What can hang from each mark
S: J V
Y: C E
J: E L
P: J
V: C L
L: J Y
C: J
E: V

Each row was made from one small tree. The marks that hang from a mark follow it in brackets, in alphabetical order. Every link used is in the known rows. Write each row's tree.
Known rows
P[J[E[V[C]] L[Y]]]: [  4  -4   9   4   1  21  36  32 -17  16  45  28 -25   1  53 -10  -8 -32
  -2 -11  15  -7  -5  -7  -1  -4  14  18  11  18   4   8  -1 -26  23  11
  11 -14 -25   6  31  -2   5  36  -6  -6  -8  11  15  25 -22  11 -16 -16
  -7 -27]
P[J[E[V] L]]: [ -5 -46  19 -24  20  11  31  17 -16  33  68  31 -41 -11  41  -2   3 -27
 -10 -16  38  10   7  -7 -31   6  41   7  14  44   3  -4   4 -40  24   7
   2   1 -27  33  31   5 -15  10  15 -15   2 -16  15  14 -11  -4 -12  27
   0 -10]
L[J[E[V]]]: [  7  11  15 -17  18 -23  25   0 -15   0  19   2 -25   3  -6  11  21  24
   3  -2   5   7   9 -16 -24   7   9 -10 -21   6 -23  10  15 -11   4   9
   2  10 -10  29  -8 -13  -6 -16  35 -33  -5 -15  -9 -44   8  -3  15  10
  13   3]
L[Y]: [  8  -1 -11  -9  13   0 -29 -16  -3   9 -21   9   1  -7 -14   7  -6  27
  -4  -6  30   0  14  -6 -10   8   5   7   5   7  -2   5   4   5  -4 -10
 -14   0  -5 -13  -6 -16 -24  -9  -1   3 -15   6 -13   8   4  18 -13   8
   7 -16]
C[J[L]]: [-26 -14 -10  17  -6  17 -11  -9  16  28  18   2 -24 -40  -7  13   7  -7
 -10 -10  31  19  -8  30   4   6  -1  -5   7  33   4 -19   1  -9   0 -40
  -6  12  12   8   5  -4  -3 -11   3  -1  17 -15  -8   9 -13   1   3  39
 -20  -3]
E[V[C[J]]]: [-11  23 -13  -3 -26 -38   1 -32  21   3   6  11 -13  -6   2  -8  18 -17
   6 -40   5  10 -19  -9  21  21 -15  -7 -14  25  -2   1   3  -9  23 -17
  28   6  27  18 -28 -19   3  -1   7  -3  30  -6  -1 -22  16 -22   8   6
  -5   0]
C[J[E L[Y]]]: [-18   7  -4  20  -4  43  -5  32  -9  16  14  -8 -37 -39   2  10   1 -17
   4   8  14  -2   7  39  -7 -29  11  -4  -4   2  20 -16  -6   6 -10 -25
 -17   0   0  -3  16  19  10  10   2  -1  -2   2 -15  19 -14   3  -1  12
 -10 -16]
J[L]: [ -6 -30   6   2  11   5  -7  -4  -3  25  20  18 -17 -25  12  12 -11  17
 -12   0  41  14   3  14 -15  15   8   7  14  28 -10   3  -4 -14   0 -21
   2  13 -10   9  15 -11 -12   2   8  -6   9 -24   5   3  -9   7  -9  36
 -10 -18]
S[J[E] V[C L[Y]]]: [  3  47  -9  26  24 -22  -2 -23   4 -43 -18  14  70  19  16   6 -42   3
  -3   8  -8 -13 -12 -35  -3  -6   9   1   4  13  13  21  -9  17 -25  38
   6  16  40  26 -17 -17  19   6 -34  -4 -38  -8 -12  -1  -9  -3  19  -5
  -7 -38]
Y[C[J] E[V[L]]]: [ -7 -16  -8 -20 -43 -31  17 -15  28   0 -17 -28   1  34 -21 -23  32 -25
  38 -14 -64   0 -10 -10  13   6 -30 -10  -8 -36  -2  -8   0  -3  11  16
  23 -16  23  -9 -27  27  -4  -2  18  17  42   8  -1 -20  24 -36  15 -26
  10  47]
E[V[L]]: [ -8 -31  -2  -4  18 -41   3 -27   4  14  -6  21   5  17 -11   0   3  18
  10 -21  -1   4  -4 -37 -15  32  -4  -6  -3   1 -11  17  12 -12  11  20
  18  -2   3  10  -7  -9 -21 -11  -1  13  38 -22  -7  -9  15  -2   2   6
   1   1]
C[J[E[V] L[Y]]]: [-23  -4  -2  13 -14  26  13  35  -7  22  25  -9 -46 -25   8  12  19 -28
  22  -3  -6 -12   5  21  -3 -21  -9 -10  -7 -15  16 -19  -3  -7   9 -13
  -1 -16   6   6  -1  22   1  14  23   6  16   2 -21  20  -4  -2   5   7
  -1 -13]
Y[C E]: [  8 -14  15 -41 -26 -24  -2 -32   1  -8 -11 -16   9  23 -18 -14   8   1
  -6  -1  -7  10  13  -1   9   2  -5   4   1 -18 -24  -6   0   0  -2   0
  -1   2  -7  -8   0  10  -8   7  13 -11  -2  -6   9 -18  18 -18  -5   5
  14  38]
V[L[J Y[C]]]: [ 24  14  -3  26  10   2  -3  18   0 -38 -45 -22  43  16 -28   4  -5  46
  -9  40 -34  -5 -15  -6  11  14 -28  -1 -16 -35 -21  16  -6  22  -6  22
 -13   1  -8 -31 -13 -23  19 -35 -14   8  -2  12  13 -20  -6  12   9 -38
  -5  18]
S[V]: [-17 -12   3 -15  19 -26 -23 -55  20   2   9  29  10 -13   2   9 -19  31
 -24 -19  37   4   0 -27 -10  30  20   0  27  46   2  11   0  -8   3  -9
  -7  15   3   9  -5 -20 -19  -2  23 -22 -15 -22 -25 -10  18 -16  15  39
 -13 -23]
V[C]: [ 11  14   0  -7   2 -32 -17 -37   8  -6  -8  19   5  -8   9  -1  -6  19
 -21 -15  29  18  -3  -6   8  23   7   4  -2  29 -13   9   7  -7  10 -14
  12  17   3  17   0 -27  -1   4 -18 -11   6  -8  16 -13   4  -7 -10  14
   1 -12]
J[E]: [  3  -9   9 -24  16 -11 -15 -16 -18   5  12  12 -18 -17   0   1   3  13
  -7  -8  33  12  25  -3 -18  -4  38   3  -5  12 -15  -8   5  -4 -13  -4
  -2  19 -14  30  15  -1 -19   4   4 -24 -11  -9  -2 -14   4  -8  -9  31
  14  -7]
P[J[E]]: [  6 -23  11 -32  32   2   1 -11  -6  16  34  26 -11 -16  23  -9  -4  -9
 -28 -10  51  15  16  -9 -31   7  58  11  11  56  -6  -8   5 -15  -7 -15
 -19  17 -33  44  23  -2 -18 -11  -1 -30 -18   0  10   3  -5   0 -14  39
   6  -6]
V[C[J] L[Y]]: [ -4  39 -29  42  -1  -9 -25  -9  26 -11 -32   5  26  -1 -12 -10 -13   2
   6  -4 -18   3 -23   2  28   6 -18 -10 -16  -1  14  15  -2  14  -4  -7
   0  -9  27  -8 -28 -12  16 -14 -45  22  24  12   6   0   1   2   8 -20
 -11 -13]

Which tree is each row?
[  9  30  -1  34  28 -24  -7 -19  17 -19 -29  18  33  12 -13   4 -14  37
 -18  25 -10  12 -18  -4   6  22 -10  -5 -26  15 -20  44  -6   3  -8  15
   7  27  12  10 -13 -33  10 -31 -31  -9   9 -15  27 -35 -11  10  13 -10
  -8  -7]
V[C L[J]]
[ -8  -7  13   7  19  30  -6  38 -29  17  21   7 -20 -26  10  10 -16   1
   1  13  25  -1  30  18 -17 -22  14   2   5  -3   1  -4  -7  -4 -12  -5
 -13  -3 -31  -4  28  14  -6  17  -4  -3 -19  -8  -1  23 -12  13  -8   9
  -1 -25]
J[E L[Y]]
[ 16 -26  12 -15   8  48  20  54 -28  -1  32   5 -14 -14  31  -9  -5 -18
 -23  13  16  -7  11  28  -4  -6  18  15  11  12  -4 -28  -8  -4   6   7
 -17  -4 -46   2  34  10  16  20  -2   3 -23  24  29  29 -25   3 -20  -3
  -5   1]
P[J[E L[Y[C]]]]
[ 19  20  -1   4  22 -10   5  -8  -5 -60 -24  -8  64  23   7   9 -26   7
  -3  25 -16 -17  -6 -31  -2  -6   0  -7  13 -15   6 -10 -12  20 -22  47
  -1  11  17   9 -19  -7  19   7  -6   9 -40   9  -6  -3  -5 -15  17  -7
  -4  -7]
S[J[E] V[L[Y[C]]]]
[-13 -27  10  -7 -18  12  17   9  -3  30  19  -8 -23  20  -1   5   5 -11
  27 -11 -16 -25  13 -11 -10  -8 -17   7  18 -22   5  15   5 -14   9   3
   9 -28  -5 -44  10  22 -17  20  23  19   8 -17 -17  23   0  19 -13  -4
   1   0]
J[L[Y[E[V]]]]
[ -5   3  -8 -20 -39 -13  -3 -28  26 -11 -14 -36   1   5 -29 -19  24 -14
  13 -13 -21   9   3  13  19  -5  -9  -2  -3  -4  -9 -24  -8   8  -4 -25
  -2   5  14  -3  -8  18   5  -5  18  -3   9  13  -4 -14  23 -26   0   6
  12  44]
Y[C[J] E]
[-11  21 -13  23 -30   6   9  13  11   8  14   6 -19 -14  13   4  10 -30
  16 -20 -13  -3 -23   5  24   2 -33   4  -8   4  13   5  -4  -9  24 -17
  20 -11  21 -13 -15  -7  13  20   1  16  22   1  -7  15  -4   1   7 -20
 -16 -16]
E[V[C[J[L[Y]]]]]
[ 19 -10  -8   5   6  -7 -16  11  -6 -20 -40  -7  36  14 -17  -1  -9  25
  -4  19 -22   2  -5  -2  14  12 -21   0  -1 -31  -4   1  -3  17   2  18
 -10  -6  -4 -23  -8 -10   3   0 -28  26   8  25  18   1   7   0  -9 -29
  -1   6]
V[L[Y[C]]]
[ 12 -11   7 -38 -44 -22  18  -6  -8  -3 -16 -24   3  43 -14 -15  18  -6
  25 -17 -33 -18   7 -20   9   4 -32   5   4 -49  -5  -3   5  -6  18  18
  12 -28  -4 -36 -11  22 -13  10  29  13   2  15  -9   0  29  -9 -10 -34
  17  32]
L[Y[C E[V]]]
[ -2 -42  12 -13  29  29  10  23 -13  31  53  29 -31 -20  36   4 -10 -18
 -20   1  56  12  15  18 -27  -1  48  14  20  54   2  -9   6 -26  -1 -10
 -15  13 -31  30  48   7  -9   6  -2 -19 -14  -6  17  19 -22  11 -13  47
  -2 -10]
P[J[E L]]
[-12   8 -10  16   0  -2   0  18   2   9  -9  -2 -10   5 -12   3  20 -17
  27  -8 -30 -12  -3 -10  -5 -15   1 -12 -14 -28  24  -3   0  11  -4  10
   2 -17  18   9 -14  18   1  -5   0  13  21   7 -19  -1   8  -3   8 -16
   8  -1]
C[J[E[V[L[Y]]]]]
[  0 -18  15 -10 -24  27   2  19 -14   1  -4 -27   3  12  -5  -8  -2 -10
   1  21 -15 -12  12  21  11  -8 -24  13  16 -34  -7  -2  -5   2  -2  -8
  -5  -9 -13 -43  19  22   4  23  -2  20  -9   7   9  23  -5   1  -7 -20
  -8  22]
J[L[Y[C E]]]
[ 16  32  -4  35  16 -29   7   8   6 -16 -33   9  25  24 -10   7  -5  29
   6  12 -40 -12 -25 -32  10  22 -38 -10 -30 -27  -9  41   5   5  11  36
  18  -8   7 -24 -29 -31  10 -21 -18  13  18  -3   8 -26  -2  18  12 -46
  -6 -13]
E[V[C L[J Y]]]
[  4  22  -9 -14 -50  11 -10  -8  16 -13 -32 -41   2  11 -32 -19  19 -16
  15  -5 -29 -13  -5  15  25 -12 -23  -1   0 -38   2 -22  -5  17  -9 -17
 -14 -14  10 -27 -14  29   2  -2  15   9   2  22 -10   5  17 -15  -1 -20
   9  32]
L[Y[C[J] E]]
[  2  22 -13  13 -12  10 -11  30  -4 -19 -31 -25  11  -2 -23 -14   5 -12
  12  17 -32  -3   2  21  15 -18  -8  -6 -25 -43   6 -24 -11  28  -7  10
 -13  -9  10   3 -14  14  20   0 -23  10   4  32  11  -4   5 -13   8 -30
   9  16]
V[L[Y[C[J[E]]]]]
[ -2  41   2  -9  13 -36   6 -48   3 -42   5  22  44  -2  35   6 -30  -5
 -18  -2  34   3  -6 -30  -8   1  27  -4   6  48  -6   4  -8   6 -20  10
  17  31  31  51 -14 -23  11  15   0 -33 -43 -16 -18 -16  -6 -16  18  42
   1 -33]
S[J[E] V[C]]
[  8  24   0   4   3   6  -5  -6   9  -2 -25 -25   8  18 -38   8  -1  37
  -1  22 -13 -18   4  -3 -10 -11  -5   2   2 -18  -6  25   9  11 -27  -5
 -23  -1  -4 -30  -5  10 -13 -36  16 -15 -28  -6 -19 -14  -1  27  -2  -9
  10  13]
L[J Y[E]]
[ 23  21  -2   1   8   3  -8  10 -14 -29 -34 -21  18   0 -26  10  -8  46
 -14  28  -7  -6  -2  11  12  13 -26   2 -13 -27 -21  -4  -5  21  -1   2
 -24  12 -21 -24 -13 -25  11 -21  11  -1 -18   8   4 -20  -3   6   5 -25
   2  10]
L[J Y[C]]
[-26   0  -8  21 -30  35 -15  14  18  31  -4 -30 -17 -15 -14  -3   1 -18
  11   0 -10 -15   1  31   4 -24 -12   4  15  -9  23  -6  -2  -3 -20 -32
 -15 -19  19 -30   2  33  -2  -5  11   9   1  -8 -17  23  -4  11   0   6
  -8   5]
C[J[L[Y[E]]]]
[  8 -22  15 -14 -16   9  25  45 -39  -1  24  -5 -29  -2  16   4  14 -18
  14   5 -10 -13  18  16  -4 -11 -16  -1  -9 -40  -8 -18  -8 -13  31  23
  11 -11 -23 -10  13  15  13  35  23   6   0  11  12   8  -3 -11   1 -21
   5   3]
J[E[V] L[Y[C]]]
[ -8 -31   4  -6   9  42   6  14  11  31  28   3 -13   3  14  -6 -13 -16
  -9   1  15 -11  -1   8 -13  -3  19  23  41  18  20   2   5 -20 -10 -15
 -17 -19 -20 -29  30  26 -12  -3  -3   3 -24  -5  -1  43 -17  29 -22   8
  -3  11]
P[J[L[Y[E]]]]
[ -7  39 -11  21   4 -19 -12 -14  15  -9 -10   7  11  -5   1  -9   6 -14
  -5  -1 -10  11  -9   8   9  -4   9 -12 -29  12  -2  -2  -7  13  -6  -5
  16  14  21  32  -5   6  22   4 -37 -11  18   5  20 -16  -3 -19  18  -2
   9  -5]
V[C[J[E]] L]
